Each row was made from one small tree. The marks that hang from a mark follow it in brackets, in the order of their numbers. Every link used is in the known rows. Write each row's tree.
In the rows, zero is written as 128.
Known rows:
j_658{j_625{j_129 j_288 j_469}}: [104 116 114  97  95 118  62 136 148 109  80 101 120 118 129 121 103 147
 117 149 115 168  95 103 117 107 129 132]
j_103{j_625{j_129} j_812}: [106 133 147 113 130 116  19 140 119 107 134 109  92 148  95 119 120 145
 135 134 126 160 111 137 102 111 132 131]
j_414{j_521{j_625{j_129{j_645} j_469}}}: [105 109 132  83 148 111 146 114 129 111 120 120  90 157 112 157 117 172
 132 128 117 129  87  85 137 143 186 137]
j_812{j_956}: [113 136 111 138 152 122 124 128 142 121 125 140 142 131 110 126 120 112
 163 117 124 125 138 117 142 155 141 138]
j_812{j_956{j_878}}: [130 132 109 135 140 120 133 134 127 102 117 111 136 124 101 126 119 108
 135 112 126 118 145 114 140 142 143 144]
j_658{j_625{j_129{j_645} j_288 j_469}}: [115 113 109  97  95 118  45 134 168 112  82  98 117 124 114 133 104 161
 114 150 117 176  94  87 116 110 126 140]
j_812{j_956{j_625{j_288} j_878}}: [132 116  95 144  97 119 136 146 119  96  91  84 130 113 100 138 110 121
 128 113 120 140 136 106 164 136 164 140]
j_395{j_103{j_625 j_812}}: [150 125 138 113 144 110  82 139 118 139 129 113  96 132  61 135 110 128
 113 157 130 118 141 121  89 107 121 145]
j_521{j_625}: [124 119 124 126 123 129 144 121 103 128  99 117 123 140 127 126 116 118
 130 128 116  92 111 131 130 133 173 124]
j_645{j_129}: [128  98 136 140 144  96 129 133 126 187 117 114 138 115 139 124 134 139
 112 138 129 120 125 120 136 121 131 124]
j_658{j_625{j_129 j_288}}: [113 117 117 121 103 126  75 129 137 104  82 103 117 112 128 118 111 147
 119 134 115 153  97 113 140 131 122 117]
j_521{j_388{j_358} j_625{j_288 j_469}}: [131 118  99 107  69 128  89 127 102 135 108 113 156 141 128 123  77  96
 128 150 105 112 107 126 173 108 206 144]
j_625{j_129{j_645}}: [122 124 132 123 144 117 108 126 152 100 130 119 116 146 108 142 121 162
 123 121 131 161 102  98  94 135 143 137]
j_388{j_358}: [145 129 129 132 121 153 136 128 128 133 124 126 153 128 125 108 126 117
 129 132  95 131 148 148 164 121 127 134]
j_645{j_129{j_625}}: [124 100 135 147 130 111 148 122 117 198 119 102 127 114 139 113 136 131
 124 140 130 111 125 102 136 121 118 121]
j_103{j_625}: [124 118 134 116 122 129  72 137 131 129 103 113 113 134 122 123 124 132
 135 135 124 134 126 135 124 126 120 124]
j_521{j_388 j_625{j_129 j_469}}: [104 129 124  96 118 113 101 122  91 110 112 115 125 151 127 129  84 101
 134 141 129 111  79 115  91 122 213 139]
j_395{j_103{j_625{j_288} j_812{j_956}}}: [144 120 115 120 132  99  70 142 129 136 128 115 109 130  55 137  98 128
 125 152 128 127 143 111 119 117 133 149]
j_129{j_625{j_469}}: [112 129 123 114 100 141 142 118 126 150 127 108 116 130 128 114 122 118
 144 145 130 132 128  92 106 103 116 136]
j_414{j_521}: [117 118 135 104 151 123 154 116 127 121 142 133  97 135 122 149 134 162
 135 121 123 127 113 104 168 153 143 125]
j_521{j_388 j_625{j_129{j_645}}}: [123 127 123 120 127 121  98 115 100 106 116 114 118 151 112 139  93 115
 133 127 131 103  79 108 112 148 203 134]
j_956{j_625{j_288} j_812 j_878}: [158  92 107 136  31 125 165 160  69  81 126  46  96  94  94 149 121 145
 123 116 130 171 143 111 157  85 168 136]
j_414{j_521{j_388}}: [120 126 132 103 146 123 132 113 113 121 153 135  99 135 121 151 121 143
 140 123 132 119 105 102 172 159 158 128]
j_521{j_388 j_625{j_129{j_645} j_288}}: [124 116 103 124  93 111  82 119 107 106 115 110 126 148 115 143  82 128
 127 127 130 116  76 100 147 143 212 132]
j_395{j_103{j_625{j_129} j_812}}: [140 124 143 110 152 104  84 139 115 123 129 110  93 137  61 133 106 135
 111 152 131 129 129 119  74 109 130 144]
j_614{j_288}: [137 156 137 137  65 106 136 135 138 123 135 132 133 126 122 116 116 146
 145 141 134 149 126 123 142 130 128 125]
j_658{j_625{j_129{j_645} j_469}}: [114 126 128  94 129 128  61 130 162 113  82 102 108 129 111 127 115 148
 120 149 118 162  98  94  82 115 118 142]
j_812{j_956{j_625 j_878}}: [131 125 109 142 120 127 147 144 114  96  92  86 124 115  98 134 118 112
 133 112 121 130 139 111 140 141 158 141]
j_658{j_625{j_288 j_469}}: [119 117 106 101  83 126  59 136 152 132  80 105 125 112 129 123 108 136
 118 155 115 153 113 108 140 105 115 135]

Which tree is each row?
[135 112  94 117  66 130  92 119 174 154 129  99 118 140 103 144 113 159
 132 148 132 162 121  50 137 103 117 153] => j_129{j_625{j_288 j_469} j_645}
[120 102 117 115 100 111  42 139 155 108 103 102 114 143 112 137 109 169
 125 131 125 171 104 106 134 126 138 129] => j_103{j_625{j_129{j_645} j_288}}
[122 124 107 126  93 108   4 149 129 110 124  96 111 136  80 125 108 134
 134 130 123 152 137 125 166 113 138 143] => j_103{j_625{j_288} j_812{j_956{j_878}}}
[118  91 119 132 100  98 128 129 129 202 116  98 136 115 142 119 123 140
 118 151 130 133 121  89 144 101 128 129] => j_645{j_129{j_625{j_288 j_469}}}
[105 103 124 102 131 110 156 114 112 104 120 121  97 145 124 150 114 171
 131 117 115 122  86  98 178 154 188 120] => j_414{j_521{j_625{j_129 j_288}}}
[114 118 132  99 150 118 132 107 108 106 133 124  89 153 110 157 110 153
 138 120 125 109  79  90 157 167 196 130] => j_414{j_521{j_388 j_625{j_129{j_645}}}}
[116  99 133 129 123 105 139 126 125 202 116 101 129 118 140 115 131 132
 123 150 130 123 124  95 120 105 122 130] => j_645{j_129{j_625{j_469}}}
[143 105 134 129  76 128 183 156  59  60 126  46  83 103  91 143 127 142
 128 110 131 172 130 114 101  92 174 134] => j_956{j_625{j_129} j_812 j_878}
[111 105  99  92  84  88  67 140 177 106 125 110 134 148 114 153  94 179
 111 143 130 204  93  73 111  93 164 154] => j_625{j_129{j_645} j_288 j_469}
[158 105 127 133  65 136 180 156  63  82 127  50  87  98  91 145 133 132
 130 116 130 156 147 119 123  90 160 136] => j_956{j_625 j_812 j_878}
[143 128 129 118 156 107  80 139 124 136 128 118 103 133  53 133 107 119
 129 151 128 117 146 117  96 121 128 151] => j_395{j_103{j_625 j_812{j_956}}}
[125 125 107 126 115 120 138 148 122 100  90  85 127 119  98 136 113 112
 131 122 121 142 139 105 125 123 163 151] => j_812{j_956{j_625{j_469} j_878}}
[123 105 104 127  96 101  86 131 162  98 129 114 129 139 113 149 105 180
 114 122 130 181  96  87 143 127 154 135] => j_625{j_129{j_645} j_288}
[111 134 136  93 110 115   4 146 133 136 131 110 100 148  96 125 117 135
 133 155 126 161 128 132 102  84 126 147] => j_103{j_625{j_469} j_812}
[ 98 129 113 125 135 117 131 141 134 104  98 111 129 129 107 134 109 121
 159 123 120 160 119 105 111 139 170 142] => j_812{j_956{j_625{j_129 j_469}}}
[114 128 120  96 119 113  84 121 111 113 113 113 121 158 112 141  85 114
 131 141 131 118  78  98  90 124 211 147] => j_521{j_388 j_625{j_129{j_645} j_469}}
[139 111 134 130  95 128 163 151  86  70  79  48  98 114 110 138 120 139
  83 114 124 150 112 116 105 109 167 130] => j_956{j_625{j_129} j_878}
[124 111 125 112  73 129 156 153  94 116 136  89  99 112 104 147 125 136
 168 137 128 183 136 112 103  84 164 141] => j_956{j_625{j_469} j_812}
[154 102 129 130  76 128 166 155  79  62 128  43  79 110  77 154 128 156
 125 110 132 178 129  97 100  95 171 143] => j_956{j_625{j_129{j_645}} j_812 j_878}
[128 118 100 128  82 118  96 121  90 125 114 117 135 135 129 134  86 104
 130 133 128  94  94 121 170 138 201 126] => j_521{j_388 j_625{j_288}}
[115 140 111 142 111 117  72 140 123 120 139 116 117 129  87 134 117 128
 149 126 123 153 132 122 156 126 151 141] => j_103{j_812{j_956{j_625{j_288}}}}
[116 124 112 122 123 115 139 148 120  85  90  82 123 124  98 134 109 118
 130 118 121 152 126 102 109 126 172 149] => j_812{j_956{j_625{j_129 j_469} j_878}}
[108 136 134 118 138 110  22 144 118  89 125  96  98 145  77 117 114 131
 140 122 124 153 123 128 110 120 143 142] => j_103{j_625{j_129} j_812{j_956{j_878}}}
[147 112 132  96 141 108 111 141 131 143 106 112 110 131  80 137 103 126
 110 163 130 122 138 110  73 103 126 149] => j_395{j_103{j_625{j_469}}}
[125 120 130 103 138 137 147 108  96 123 130 127 107 144 119 140 112 131
 141 125 107  94 102 114 191 159 187 128] => j_414{j_521{j_388{j_358} j_625}}
